What can hang from each mark
kabeb: lipu muvad
dofis: tumokeb
lipu: diga
mubazat: diga
tumokeb: dofis muvad
labud: diga vusa
diga: dopivo lipu muvad
fusava: diga
mifesi: diga
muvad: diga tumokeb vusa

Each row was made from one small tree. The marks that hang from a mark follow it in brackets, in alphabetical order. Every link used is in the known rows. Write each row's tree.
(in the rows, 128 means zero)
Known rows
fusava[diga[dopivo lipu muvad[tumokeb vusa]]]: [114 150 106 116 167 220 145 159 150 121  69 116 134  69 121  72 126 155
 128 127 152]
dofis[tumokeb[muvad[diga[lipu] vusa]]]: [118 168 115 126 161 141 175 177 147 108 120  99 158  55 113  93 129 165
 127 103 163]
labud[diga[dopivo]]: [136 119 128 125 120 185 133 133 144 122  98 124  86 115 109 109 110 138
 127 135 110]
kabeb[lipu[diga[dopivo]] muvad[tumokeb vusa]]: [119 158  79 142 130 141 152 202 127 107  99  94 133 111 117  82  97 159
 131 144 107]
mubazat[diga]: [128 132 134 100 140 144 113 142 150 130 113 124 114 104 104 125 114 151
 116 128 127]
kabeb[lipu]: [121 143  94 124 132 153 126 150 108 126 127  84 149 123  99  87  99 132
 119 122 104]
labud[diga vusa]: [162 121 101 120 107 161 136 142 124 117 101 135  99  82 132 135 133 156
 124 129  76]
kabeb[lipu muvad[diga vusa]]: [142 162  72 140 154 142 144 184 129  92 136  81 136  95 113 102  87 166
 103 127 107]
tumokeb[dofis muvad[vusa]]: [139 122 126 162 177  96 163 163 153  89 139 118 157  82 144 128 109 181
 174 102 128]
lipu[diga[dopivo muvad]]: [150 123 135 135 139 184 126 150 150 117  88 138  95 106 101  91  81 154
 136 142 136]
fusava[diga[dopivo lipu muvad[tumokeb[dofis] vusa]]]: [115 144 108 128 176 200 157 164 160 113  74 109 130  66 130  78 118 158
 132 122 155]
lipu[diga[muvad]]: [156 130 126 121 139 155 120 158 134 124  99 138 107  80  98  96  95 160
 123 129 128]
muvad[diga[lipu]]: [134 153  93 122 159 177 152 143 139 128  96 104 132  78  95 116  95 147
  92 119 139]
tumokeb[dofis muvad[diga vusa]]: [152 128 121 172 192  99 178 173 171  87 129 109 143  64 131 142 102 192
 149 103 141]
mubazat[diga[dopivo lipu]]: [108 142 118 113 146 198 130 140 156 127  99 117 107 122 113 118  86 139
 121 143 136]
fusava[diga[dopivo lipu muvad[vusa]]]: [130 141 107 118 166 227 132 151 146 109  83 122 116  79 122  88 106 159
 129 132 146]
kabeb[lipu[diga[dopivo]] muvad[tumokeb]]: [117 154  86 137 141 137 133 198 130 113 101  79 119 113  99  63  82 135
 125 143 112]
mubazat[diga[dopivo muvad[tumokeb]]]: [113 140 151 118 162 187 128 144 178 127 100 118 121 105 108  77 110 145
 130 137 153]
kabeb[lipu muvad[tumokeb vusa]]: [108 166  77 128 142 130 145 183 114 110 129  81 173 101 124  69 118 150
 127 122 103]
muvad[diga[dopivo lipu] tumokeb[dofis] vusa]: [108 154  96 156 164 168 221 160 173 121  68 103 160  79 131 120 118 169
 119 118 159]
mifesi[diga[dopivo lipu muvad]]: [123 172 113 134 178 228 144 131 142 104 107 120 107  95  94  88  54 154
 114 152 147]

Write each row's tree
[114 163  96 129 174 167 151 163 159 112  94  90 137  85 105  72  93 135
 111 128 146]  kabeb[muvad[diga[dopivo lipu] tumokeb]]
[136 128 131 147 142 160 166 166 160 116  78 137 120  90 122  97 105 172
 145 134 143]  lipu[diga[dopivo muvad[tumokeb[dofis] vusa]]]
[117 156  89 159 177 126 161 191 162  98 118  50 131 102 105  67  77 138
 110 126 131]  kabeb[lipu muvad[diga[dopivo] tumokeb[dofis]]]
[120 169  79 133 167 130 141 189 136 112 121  58 145  86  92  62  97 138
  96 123 120]  kabeb[lipu muvad[diga tumokeb]]
[142 120 138 115 169 197 107 145 158 109  87 117  99  89 100  75 110 147
 132 130 148]  fusava[diga[dopivo muvad]]
[105 164  98 136 168 178 179 153 139 123 109 112 184  61 146  72 116 158
 132 104 144]  diga[lipu muvad[tumokeb[dofis] vusa]]
[118 159  92 148 174 145 185 173 169  97  98  96 145  78 134  99  98 162
 123 121 145]  kabeb[muvad[diga[dopivo lipu] tumokeb[dofis] vusa]]
[150 139 116 150 176 140 156 162 151 102 119 123 149  71 114 128 118 186
 143 115 135]  tumokeb[muvad[diga vusa]]
[ 95 163 106 136 158 239 173 138 146 124  89 121 173  97 138  58 110 147
 145 129 152]  diga[dopivo lipu muvad[tumokeb vusa]]
[134 141  94 151 144 211 172 153 153 112  89 116 107  72 152  92 108 147
 132 134 107]  labud[diga[dopivo lipu muvad[tumokeb[dofis]]] vusa]
[114 162  86 143 162 140 214 168 157 128  80 102 172  55 129 125 132 174
 106 104 149]  muvad[diga[lipu] tumokeb[dofis] vusa]
[114 134 141 151 162 180 175 139 171 108 100 121 162 103 139  68 118 159
 159 120 154]  diga[dopivo muvad[tumokeb[dofis] vusa]]
[117 152 121 124 156 223 141 145 162 116 109 129 118 104 134 106  89 162
 127 142 143]  mubazat[diga[dopivo lipu muvad[vusa]]]
[142 146  90 137 128 162 137 178 114 120 115 107 126  99 106  96  91 164
 117 132 106]  kabeb[lipu[diga[muvad[vusa]]]]
[113 148 114 135 166 243 138 124 145 115 109 114 137 111 122  59  70 130
 138 133 147]  diga[dopivo lipu muvad]
[108 183 107 136 172 224 172 142 142 112  92 124 137  83 108  88  85 168
 120 150 151]  mifesi[diga[dopivo lipu muvad[tumokeb vusa]]]
[114 164 121 134 161 159 180 173 157 104 113  98 151  71 113  91 120 162
 136 112 170]  dofis[tumokeb[muvad[diga[dopivo lipu] vusa]]]
[136 155  89 136 161 180 154 157 151  91 109 113 127  94 126 110  83 163
 118 132 132]  kabeb[muvad[diga[dopivo lipu] vusa]]
[135 134 128 136 133 180 155 161 151 124  73 143 124  94 113  91 113 168
 143 139 140]  lipu[diga[dopivo muvad[tumokeb vusa]]]
[ 97 156 109 151 169 213 187 144 159 114  94 112 168  93 148  66 100 151
 148 121 156]  diga[dopivo lipu muvad[tumokeb[dofis] vusa]]
[122 142 129 135 161 146 166 147 151 117 113 121 177  71 137  74 135 166
 142 103 143]  diga[muvad[tumokeb[dofis] vusa]]
